Each row was made from one walk, in order. Every step used is in the known rows, and no mark comes twice. Write each row's walk.
Known rows
P -> X: [-0.10  0.91  2.20  1.68  1.47  0.01  1.29 -2.74  0.00  0.29  1.59 -4.73
 -3.08 -3.06  2.47  1.53 -3.72]
X -> D: [ 0.93  3.82  0.42  0.83  3.97  1.05  4.56 -0.75 -0.97 -0.14  1.87 -1.49
 -1.83  0.23  1.05  4.59 -2.35]
M -> X -> D: [ 0.67  3.79  1.02  1.22  4.02  0.64  4.74 -1.51 -0.71  0.32  2.40 -1.66
 -1.20 -0.68  2.37  2.29 -4.48]
X -> M -> D -> N: [ 2.43 -1.26  0.75  1.92  4.55  1.09  1.97 -0.09 -0.12 -0.70  1.76 -0.04
 -5.15 -1.11 -0.29  2.49 -4.03]
P -> X -> M: [ 0.66  0.92  1.99  0.76  3.91 -0.88  1.93 -0.87 -0.79  0.49  0.72 -4.58
 -4.62 -4.44  2.88  2.69 -6.06]
X -> D -> E -> N: [ 0.85  2.89  0.44  1.98 -0.22 -0.24  2.23 -3.62 -1.94 -0.67  1.94 -0.06
 -5.47  2.73 -0.84  5.21 -1.81]
P -> X -> M -> D: [ 1.43  0.51  2.79  0.71  6.50 -0.03  2.89  0.65 -0.26  0.82  1.23 -1.87
 -0.07 -2.51  0.95  3.42 -6.57]
D -> X -> M: [ 0.76 -0.13  3.73  0.61  3.99 -0.14  1.09 -1.23 -1.07 -0.16  0.54 -1.75
 -4.25 -4.73  3.54  2.99 -6.42]
P -> X -> M -> D -> N: [ 1.96 -1.41  1.08  1.89  4.14  1.06  1.33 -0.61  0.13 -0.25  1.75 -0.89
 -5.16 -1.67 -0.21  2.81 -4.81]
E -> N -> W: [ 0.57  0.18  2.54  2.41  2.72 -0.98  3.02 -0.40 -0.89 -1.20  3.17 -1.07
 -5.92 -0.30  1.63  2.93  1.60]
N -> D: [ 1.14 -1.00  2.81  2.61  4.26  0.85  5.27  0.90 -1.64 -1.29  2.53 -1.41
 -1.37 -0.44  1.22  4.03 -2.30]
E -> N -> D -> M: [ 0.99 -2.13  3.85  2.62  0.70  1.57  3.13 -0.34 -1.09 -1.19  1.31 -0.79
 -6.49 -5.31  0.94  5.96 -3.91]
P -> X -> D -> E -> N -> W: [ 0.01  0.46  2.94  2.41  1.85 -1.28  2.79 -1.61 -1.67 -0.44  2.90 -0.91
 -5.43  0.96  1.15  4.83  0.37]
P -> X -> M -> D -> E -> N -> W: [ 0.39 -0.62  3.49  2.31  3.28 -1.71  2.53 -0.70 -1.60 -0.22  2.59 -0.69
 -4.98  0.15  1.06  4.30 -0.93]
P -> X -> D: [ 0.11  3.53  1.19  0.79  2.84  1.05  3.14 -1.78 -0.51  0.74  1.86 -3.30
 -1.86 -0.94  1.24  5.25 -4.06]
M -> X -> D -> N -> E: [ 1.37  0.86  3.90  3.22  4.86  0.69  4.53 -2.33 -1.43 -1.34  2.51 -0.96
 -3.85  0.03  0.11  1.80 -3.46]
N -> D -> E: [ 0.98 -1.01  3.03  3.10  2.78 -0.86  4.81 -1.57 -3.21 -1.18  1.60  0.12
 -1.73  1.97  1.22  3.82 -1.95]

Write each row's walk
[ 1.43  0.90 -0.05  2.24  2.24  1.56  2.61 -2.04 -0.19 -0.61  2.54 -0.84
 -5.92 -0.43  0.76  1.98 -3.41]	M -> X -> D -> N
[ 0.82 -0.52  3.08  2.34  3.73 -1.78  3.27 -0.19 -1.84 -0.72  2.63  0.27
 -4.95  0.76  1.02  4.08 -0.15]	X -> M -> D -> E -> N -> W
[ 0.94  1.70  0.83  2.43 -0.57 -0.76  1.61 -3.91 -1.81 -1.11  1.81 -0.42
 -6.13  1.82 -0.26  3.36 -1.22]	D -> E -> N
[ 0.62  2.32  1.72  2.12  2.49 -1.01  4.42 -3.15 -2.56 -0.09  1.49  0.00
 -1.68  1.83  2.05  2.58 -3.41]	M -> X -> D -> E
[ 0.63 -1.14  3.75  2.86  1.66  0.59  3.47 -1.63 -0.57 -0.43  2.10 -1.49
 -4.61 -5.47  3.22  1.08 -6.31]	E -> N -> D -> M -> X
[ 0.79 -0.79  2.18  2.63  4.13 -0.07  3.76 -0.06 -0.68 -0.82  3.32 -0.43
 -5.76 -0.52  2.20  2.34  0.18]	M -> X -> D -> N -> W
[ 0.93  0.75  2.55  1.28  1.91  1.54  3.63 -0.74 -0.71 -0.34  0.49 -1.06
 -5.30 -5.39  1.89  5.36 -3.93]	X -> D -> M
[ 1.34  1.37  1.28  1.93  1.41 -0.75  1.93 -2.58 -1.80 -0.49  1.64  0.33
 -4.58  1.71 -0.95  4.33 -3.35]	X -> M -> D -> E -> N
[ 1.05 -2.62  4.36  2.54  2.09  1.44  4.03  0.34 -1.17 -1.12  0.92 -1.02
 -5.03 -5.94  1.99  4.98 -3.95]	N -> D -> M
[ 0.60 -0.87  5.31  1.23  3.59  1.58  0.50 -2.14 -0.07 -0.11  1.45  0.74
  0.31 -2.72  2.29  2.81 -5.49]	M -> D -> X
[ 1.09  0.68  3.97  3.02  4.35  0.87  3.71 -2.49 -1.39 -1.09  2.25 -1.75
 -4.25 -0.10 -0.43  3.18 -3.21]	P -> X -> D -> N -> E
[ 0.97  1.23  1.70  1.95  0.97 -0.71  1.23 -3.09 -1.54 -0.05  1.67 -0.55
 -4.61  1.13 -0.84  4.68 -4.24]	P -> X -> M -> D -> E -> N
[ 2.03  0.67  2.21  0.75  7.27 -0.06  3.90  1.39 -0.63  0.21  1.23 -0.63
 -0.02 -1.63  0.83  3.00 -5.36]	X -> M -> D
[ 0.82 -1.25  4.61  1.05  4.61  0.33  2.04 -0.16 -1.53 -0.30  0.96 -1.39
 -3.38 -4.35  3.07  4.55 -6.88]	N -> D -> X -> M
[ 1.60 -0.40  3.89  3.49  4.42  0.32  3.86 -2.25 -1.45 -1.95  2.18 -1.12
 -4.88 -0.33  0.06  0.99 -1.72]	D -> N -> E
[ 0.63 -1.39  4.03  2.83  2.59  0.43  4.09 -1.23 -0.64 -0.43  1.87 -1.60
 -3.56 -5.79  3.98  0.47 -6.18]	N -> D -> M -> X
[ 0.70  2.87  0.65  2.17 -0.04 -0.41  2.36 -4.02 -1.80 -0.43  2.19 -0.26
 -5.06  2.21 -0.18  4.08 -2.82]	M -> X -> D -> E -> N
